Known rows, with every step that occurs:
binili -> ramuvor -> tegus -> pivet -> pafek: [ -1   5   8  -9 -14  22  -5   9  20  12  -4  23 -15  12   3 -16   3  -5
  20  10 -12  -6  13  27  -6   2  13 -17  -7  -3  -2  11  -6   8   5   4
   2   4  -9  28  -6  13  -6  -8   4  20  -8   2   1 -20]
zarig -> tegus -> ramuvor -> binili -> suvemab -> ragon -> riro: [ 12   0  11 -33  -6  32 -14   7  13   9  -2  22 -12   2 -29 -32 -18   4
  -7   5  -7 -14  16  28  -6  10   6   0  -7  -6 -10  18  16  10  25  19
  -1  -1 -12  13   5  22  -2 -15  13  24   3  17   0 -15]
zarig -> tegus -> pivet -> pafek: [ -2   8   5  -5 -13  22 -16   7   7  14  -6  24 -11  16  -5 -22  -2   5
  16  -2  -1  -2  13  22 -23   8  14 -24  -5   2  -4  11   8   1   4   5
   0   5  -8  18   1   0 -10  -9   5  17 -10  -3   8 -23]
gelo -> bomoz -> tegus -> ramuvor -> binili -> suvemab: [-12   1  12 -30 -13  17  -5   6  24   9  -6  14  -8   3 -12  -8 -14   9
   6  21   4   0   8  20  -4  -5   9  -1  -5  -7  -5  15   4  11  12  12
  -1  -2 -12  22  -8  34 -13  -6   6  22  -2  16  16 -10]
gelo -> bomoz -> tegus -> ramuvor: [ -8   8  12 -22 -16   7  -5   6  22   8  -7  30  -3   8   4  -9 -13  11
  11  10  -4   4  12  12 -14  -5  13   0  -3  -2   0  15   1   4   6   3
   0  -1  -9  15   0  20  -9  -6   3   9  -5   6  16 -17]
ramuvor -> tegus -> pivet -> pafek: [ -4   9   6  -3 -12  23  -8   7   6  12  -8  24 -12  15  -2 -19  -2   3
  17   2  -7  -9   9  24 -18  -5   8 -21  -7  -1  -4  12  -1   4   1   5
   1   5  -8  22 -10   2   0  -9   3  13 -10   0  -3 -21]
gelo -> bomoz: [  1   9   8  -9 -13   0  -6   5  -5  10  -6  12  -4   9   2   0   3   8
  13   9  -1   9  12   4  -9   5  11   2  -6   2  -4  13   1   3   8   7
   1  -2  -5  20   3  12   0   0   1   8  -3  -3   9 -21]
nizol -> riro -> ragon: [  5   7  10   3  -9  10  -7   3  -6   8  -6   5 -15   9  -3   4  -5   2
  13 -12  -2  -3  18   1  -8  11  10   2 -11   6  -4  13   5   2   0   5
  -1  -4  -5  12   7   9  -8  -2  10   8  -5   0   9 -19]
nizol -> riro: [  3   8  10   1 -11   6 -10   5  -3   6  -6   6 -12  11  -8  -5  -3   3
  14   0   1  -6  14   7 -10   5  12   2  -9   2  -5  16   3   1   2   1
   1  -4  -6  13   2   5 -11   4   6   7   0   2  10 -23]
bomoz -> tegus -> ramuvor -> binili -> suvemab: [ -5   2  10 -25 -13  22  -8   8  27   4  -3  11 -10   7 -17 -13 -22   3
  11  22   3  -8   3  26   0  -1   5  -4  -7  -7  -3  12   9  12   4   4
   1  -3 -14  21 -14  29 -15 -11   8  21  -2  19  13 -11]
binili -> suvemab -> ramuvor -> tegus: [  3   4   5 -14  -7  17  -4   8 -18  -2  -4  15 -15  10 -10  -9 -12  -2
   5   6  -4  -3  16  21   2   4   1  -6  -9  -6  -6  10   0   6   4   2
   1   0  -7  25  -6  21  -9  -4   4  12  -5  12 -11 -17]
binili -> ramuvor -> tegus -> zarig: [  4   4  10 -22 -17  17   4   6  10   4  -7  22 -10   6   5  -5  -7  -4
   6  19  -9  -1   7  22  -2  -2  11  -7  -7  -4  -5  12  -6   6   9  -3
   4  -3  -9  20  -7  17  10  -3   7   7  -2  10   5 -22]
suvemab -> ramuvor: [  8  10   5  -3 -16   5 -10   9 -10   4   1  14  -6  12  -6  -4  -8  -1
  15   0  -5   1   8   6  -7  13   7   0  -7  -4   0  11   0   2   1  -3
   2  -5  -4  21   1  14 -14   1   3  10  -6  -4   2 -22]
pivet -> pafek: [ 10  12   7   0  -9   9 -14   8   2   7  -3  10  -4  14  -8  -7   1   1
  24  -7  -1  -1   4  14 -11   7   9  -5  -6  -2  -3   7   4   1  -6   1
   2   1  -6  22 -12   0  -9   4   3  14  -9  -7   7 -21]
pafek -> pivet: [ -1   6   5  -6 -20   4 -11   5  -1  10   1  12  -9  15   6   3  -3   2
  27   4   4  -9   7  11  -8   9   7   0  -6   4   1  14   7   5   2 -11
   1  -2  -5  21   4   4  -9 -12   3  10  -2  -3  -2 -24]
pivet -> tegus -> ramuvor: [  1  10   8  -9 -15  19  -3   8  10  -1  -3  16  -3  11 -11 -16 -17   1
  11   5 -10  -8  12  13 -13   6   8  -3  -9   1  -1  14  12   3   4   8
   2   0  -9  18 -11  14  -9  -2   7  13  -5   6  15 -21]
tegus -> ramuvor -> suvemab: [  7   3   8  -5 -11  16   0  10  13   4  -7   1  -3  10 -18 -13  -9  -2
  16   6  -4  -7   6  19  -1   5  11  -2 -11  -3   3  13   9  12   9  10
   1  -4 -13  15  -3  25 -15  -3   6   9  -3   5   2 -17]
tegus -> pivet: [ -3   7   4   1 -19  10  -7   6   6  14  -5  13 -11  15  -2  -2  -8   2
  19  12   1  -2  10  12 -11   6  10 -12 -10   2   1  14   1   6   8   0
   1  -2  -7  20   5   8  -8 -12   6  13  -3   2   3 -23]
ramuvor -> tegus -> pivet: [ -9   7   5  -6 -13  19  -3   7   1  11 -12  21 -14  13   2 -11  -7   3
  11  15  -6 -11  10  22 -11  -3   6 -16 -10   2  -2  16  -2   7   6  -2
   3   0  -8  18  -3   8   5 -17   5   8  -5   6  -5 -23]
gelo -> bomoz -> tegus -> pivet -> pafek: [ -9   7   9  -9 -19  11 -11   6  21  18  -7  28  -8  14   2 -13  -2  10
  22  13   0   5  14  14 -24  -8  10 -15  -2   1  -2  12   0   1   6   0
  -2   5  -7  20  -1   8 -10  -5   3  19 -10  -2   9 -19]
ramuvor -> tegus -> zarig: [  3   6   7 -15 -14  18   0   4  -4   2 -13  21  -9   9   1 -10 -11   3
   2  14  -2  -6   2  21 -12 -10   6  -9  -7   0  -6  15   0   2   5   0
   3  -2  -8  14 -11   7  14  -3   5   0  -4   7   1 -24]
tegus -> ramuvor -> suvemab -> ragon -> riro -> nizol: [ 21   4   9 -13  -6  15  -3  12  32   7   0  16  -5   6 -28 -34 -21  -1
   3   8 -10 -26  10  24  -8   4   4   6 -13  -1  -3  24  13  13  28  16
  -3  -1 -12  12  19  14   0  -9  15   5   4  13  -7 -16]
zarig -> tegus: [  3   8   7 -13  -6  13 -14   6  -5   5  -8  20  -8  11  -8 -15  -1   4
   8   0  -1   3  11  15 -12   9  12 -11  -7   4  -5  13   7   2   4  -1
   3   0  -4  14   2   3  -1  -5   6   7  -5   3  10 -23]
ragon -> riro: [ 21   9   9  -9  -7  10 -12   6   0   8  -7  16 -10  10   2 -15  -8   0
  11   3  -4  -8   2  15  -9   1   3   0  -7   7  -3  13   2   2   7   5
   1  -3  -5  12   2   1   2  -2   6  10  -1   1   3 -21]
ramuvor -> binili -> suvemab -> ragon -> riro: [ 19   0  10 -19  -8  19 -17   6   5  11   0   5 -13   4 -25 -17 -12  -2
   6  14  -1 -14   7  21   0   7  -2   5  -9  -2  -9  15   6   9  20   8
  -1  -3  -9  18   0  18   4  -9  12  22   4  12 -12 -16]
suvemab -> ragon -> riro -> nizol: [ 20   9   9 -11  -5   5 -13   9  18   9   2  23  -9   8 -11 -28 -17   0
   7  10  -7 -19  13  17 -14   6   1   6 -11   2  -7  22   5   5  22   7
   1  -1  -4  16  20  -5   9  -9  13   4   3   9  -4 -21]
ramuvor -> binili -> suvemab -> ragon -> riro -> nizol: [ 18   3   8 -18  -3  13 -16   9  17  10   4   8 -13   3 -26 -26 -20  -3
   0  21   0 -21   9  26  -4   7  -2   8 -12  -4 -11  24   8  10  31  15
  -1  -2  -8  23  12   8   5  -9  15  16   6  20  -6 -14]
suvemab -> binili -> ramuvor -> tegus: [  9   6   8 -19 -11  16  -7   9   3   9  -3  12 -15   5 -14  -3  -1  -3
  21  19 -13  -2   9  10  -3   1   5  -3  -6  -5  -7  16  -5   8   1 -10
   7  -3  -3  22 -11  19  10  -3   3  13  -1  13   2 -19]
bomoz -> tegus -> ramuvor -> suvemab -> ragon: [  0   2  11 -17 -15  18  -5  11  28   6  -4  17  -2   9 -28 -20 -20   3
  18  14  -7 -12  11  20  -6   1   5  -3  -9  -5   1  13  11  10  11 -12
  -1  -1 -12  10   1  25  -8 -15  10  10  -4  12  -9 -17]

Rows:
[ -4   6   5  -5 -25  12 -10   6  -5   6   1  13  -8  14   4  -7  -9  -1
  22  10  -3 -12  11  10 -16   7   1   0  -8   7  -2  14  15   0   5 -10
   2   2  -4  20  -3   4  -2  -8   5  13  -6   0  -1 -26] => pafek -> pivet -> tegus
[ 11   0  10  -8 -16   9  -5  12  13  10   2   4  -6   7 -24  -4   2  -8
  22  19 -11  -1  14  16   9  14   7   2 -10  -6   0   9   2  13  20  -7
   1  -3  -8  20  10  24  -2  -6   9  14   0   7 -13 -19] => binili -> ramuvor -> suvemab -> ragon
[ -4  10   9 -14 -20  26  -8   9  14   3  -2   7  -5   6 -18 -22 -14   1
   7  12 -10 -12   4  14 -12   5   7   1 -10  -3  -3  20  11   6   8  11
   4  -4 -11  22 -17  25  -3  -3   8  17  -4   8  17 -18] => pivet -> tegus -> ramuvor -> binili
[ -5   2   8  -7 -24  23   0   9   6   4   2   8  -6  12 -13 -15 -14  -2
  21   6  -7 -19  10  18  -8   1   4   0 -10   5   2  16  20   9  13   2
   0   2 -12  17  -4  21 -12  -5   7  14  -4   6  -4 -20] => pafek -> pivet -> tegus -> ramuvor -> suvemab
[ -6   8  11 -21 -18  19 -11   9  30   7  -6  17  -7   7 -11 -20 -18   5
  12  14  -5 -10  -3  18  -9   0   9  -2  -6  -5   1  17   6   9   0  -5
   3  -6 -13  17 -11  22  -9 -13   6  14  -5   8  17 -15] => bomoz -> tegus -> ramuvor -> binili
[ -5   4   8 -17 -14  28  -5   8  10   1  -2  -1  -8   6 -24 -16 -19  -2
   3  16  -5 -11  10  22  -3   7   4  -1 -10  -6  -5  16  15   8  13  16
   2  -1 -13  25 -19  29 -12  -2   9  25  -1  17  12 -14] => pivet -> tegus -> ramuvor -> binili -> suvemab
[  8   5   4  -8 -10   8  -8   8 -13   2   1   8 -10  12 -11   0 -12  -4
  13   5   2   2  14  12   2  13   3   0  -8  -5  -3   7   3   5   6   2
  -1  -3  -7  26   0  21 -23   1   4  18  -3   7  -4 -18] => binili -> suvemab -> ramuvor
[  7   5   8  -7 -16  28  -2  11   2   4  -4  -4  -5   8 -38 -16 -15  -3
  16  15 -10 -12   6   8 -13  -4   1  -2 -10  -2  -4  18  19   8   6   0
   4   0  -9  13 -15  27  -4   4   6  17  -2  15   3 -17] => pivet -> tegus -> ramuvor -> suvemab -> binili
[ -6   7   4  -4 -20  19  -5   8  -7   9  -5  26 -18  12   3 -14 -12   1
  10  12  -9  -9  16  16 -12   3   7 -13 -10  -2  -2  15  -6   6   7  -1
   2  -2  -7  21   3  18  -6 -12   4   8  -7   2  -9 -23] => suvemab -> ramuvor -> tegus -> pivet
[ -7   6   5  -9 -14  17 -12   5  -1  14  -8  22 -13  15  -8 -17  -4   5
  12   8  -2  -2  14  17 -16   9  14 -20  -8   3  -3  15   6   5   8   0
   1   1  -6  15  10   5  -7 -15   7  12  -5   4   7 -23] => zarig -> tegus -> pivet
[ 13   6   8 -12 -15   8  -9   8   7  11   3   5 -11   8 -14   8  -2  -4
  29  18  -7   4   7   1  -3  10   8   2  -6  -5  -3  14  -2   9   0 -10
   5  -5  -3  22  -3  20  -2   2   3  19   0   9  10 -20] => suvemab -> binili -> ramuvor
[ 26  -1  12 -14 -12  12  -8  11  15  13   0  10 -10   5 -14 -20  -1  -8
  16  15 -15  -9  11  18   5   9   4   6  -9   2  -2  12   1  13  25   0
  -1  -3  -7  14  15  23   2  -4  12  17   4   8 -16 -18] => binili -> ramuvor -> suvemab -> ragon -> riro
[ 12   3   6  -1 -12  14  -8   9  -7  10  -6  -9  -9  10 -32  -3  -5  -2
  25  14  -1  -6   2   5  -7  -1   2  -3 -10  -2  -4  17   7   9   1 -10
   4  -4  -6  14  -6  15   1   3   3  11  -2   9  -8 -19] => ramuvor -> suvemab -> binili
[ 19   7  10 -10  -9  10 -14   6   3  10  -2  20  -6   9  -9 -18  -8   3
  10   6  -7 -11  10  12 -11   7   1   4  -8   3  -5  15   3   3  15   1
   1  -3  -4  11   8   3   7  -9  10  12   0   1  -6 -23] => suvemab -> ragon -> riro
[  6   7   7 -14 -19  17   0   7  -9   0  -9  25  -9   9  -1 -12 -16  -1
  -3   9  -5  -5   8  15 -13  -3   6  -4  -7  -6  -5  14  -1   2   5  -1
   2  -4  -8  17  -6  15   4  -1   4   2  -5   2  -3 -24] => suvemab -> ramuvor -> tegus -> zarig
[  1   3   3  -7 -12  24  -6   9  -5   8  -3  22 -17  14 -10 -15 -11  -2
  12   3  -2  -8  17  26  -8   0   2 -18  -8  -8  -6   9  -1   6   6  11
  -2   5 -10  28  -6  16 -18  -5   4  23 -10   6 -12 -17] => binili -> suvemab -> ramuvor -> tegus -> pivet -> pafek
[ -1   4   6  -9 -30  18  -3   4  -5   5   0  15  -5  14   3  -5 -14  -1
  13  13   4 -14   8  13 -20  -1   4  -2  -6   6  -3  15  17  -1   9  -4
   2   1  -9  17  -5   5   3  -6   7  10  -3   4   1 -28] => pafek -> pivet -> tegus -> zarig
[  1   0   6  -9 -26  27  -2  10  -1   7   3  -1  -9  11 -26 -10 -17  -2
  26  14  -5 -20   8   6 -15  -2   0   1  -9   0  -2  21  22  10   8  -7
   2   1  -9  14  -9  21  -9  -3   4  18  -2  12  -6 -19] => pafek -> pivet -> tegus -> ramuvor -> suvemab -> binili
[  8   2   6 -18 -13  22   3   6 -16  -1  -7  19 -12   9  -6  -6 -21  -1
  -3  14   3  -4  10  22  -3  -5   2  -7  -8  -7  -8   9   0   4   9   7
   0  -1 -10  20  -7  22  -5   1   6   9  -3  13  -9 -21] => binili -> suvemab -> ramuvor -> tegus -> zarig
[ 10   0  13 -33 -10  27 -13   7  31   9   0  21 -11   3 -23 -28 -28   3
   5  18  -4 -19  10  26  -5  -2   0   3  -7  -6  -6  15   8  11  19   7
  -2  -3 -12  14  -3  27  -6 -18  14  25   2  20  -2 -12] => bomoz -> tegus -> ramuvor -> binili -> suvemab -> ragon -> riro
[ 12   3   7  -7 -13  19  -3  10   7   7  -4  -4  -5   8 -32  -5 -13   0
  21  11  -6  -8   0   7  -7   1   7  -1  -9  -7  -1  18  10  13   3   2
   3  -6 -10  14  -6  26  -6   0   4  13   0  11  -1 -16] => tegus -> ramuvor -> suvemab -> binili
[ -2   2   3  -9 -13  22  -2   8 -11   7  -4  20 -20  13  -6  -8 -13  -1
   8  14  -3  -8  19  23  -2   3   3 -13  -9  -4  -4  12  -2   9  11   6
   0   1  -8  25   2  22 -12 -12   6  16  -4  13 -14 -18] => binili -> suvemab -> ramuvor -> tegus -> pivet
[  3   3   7 -12 -10  14 -10   7   1   8  -4  -5 -12   8 -19  -5  -8   0
  13  15   6  -4   3  20   5   7   5  -3 -10  -4  -5  14   7   9   7   4
   2  -4  -9  27 -10  20  -7  -5   6  20   0  12   4 -16] => ramuvor -> binili -> suvemab
[-10   5   8 -13 -30  23  -9   8  14   7   3  10  -9   8  -8 -14 -16   1
  17  10  -5 -20   5  14 -14   9   7   6  -7  -1  -1  21  16   8  10   4
   3  -2 -12  23 -12  20  -7  -8   6  19  -4   3   9 -20] => pafek -> pivet -> tegus -> ramuvor -> binili
[ -1   8   9 -13 -17  17 -10   8  20   6  -3   7  -7   6 -11 -11 -11   2
  13  10  -2  -8  -1  15  -7  10  12   2  -8  -7   0  17   6  11   5  11
   3  -7 -13  22 -11  24  -8  -6   4  15  -3   2  13 -18] => tegus -> ramuvor -> binili
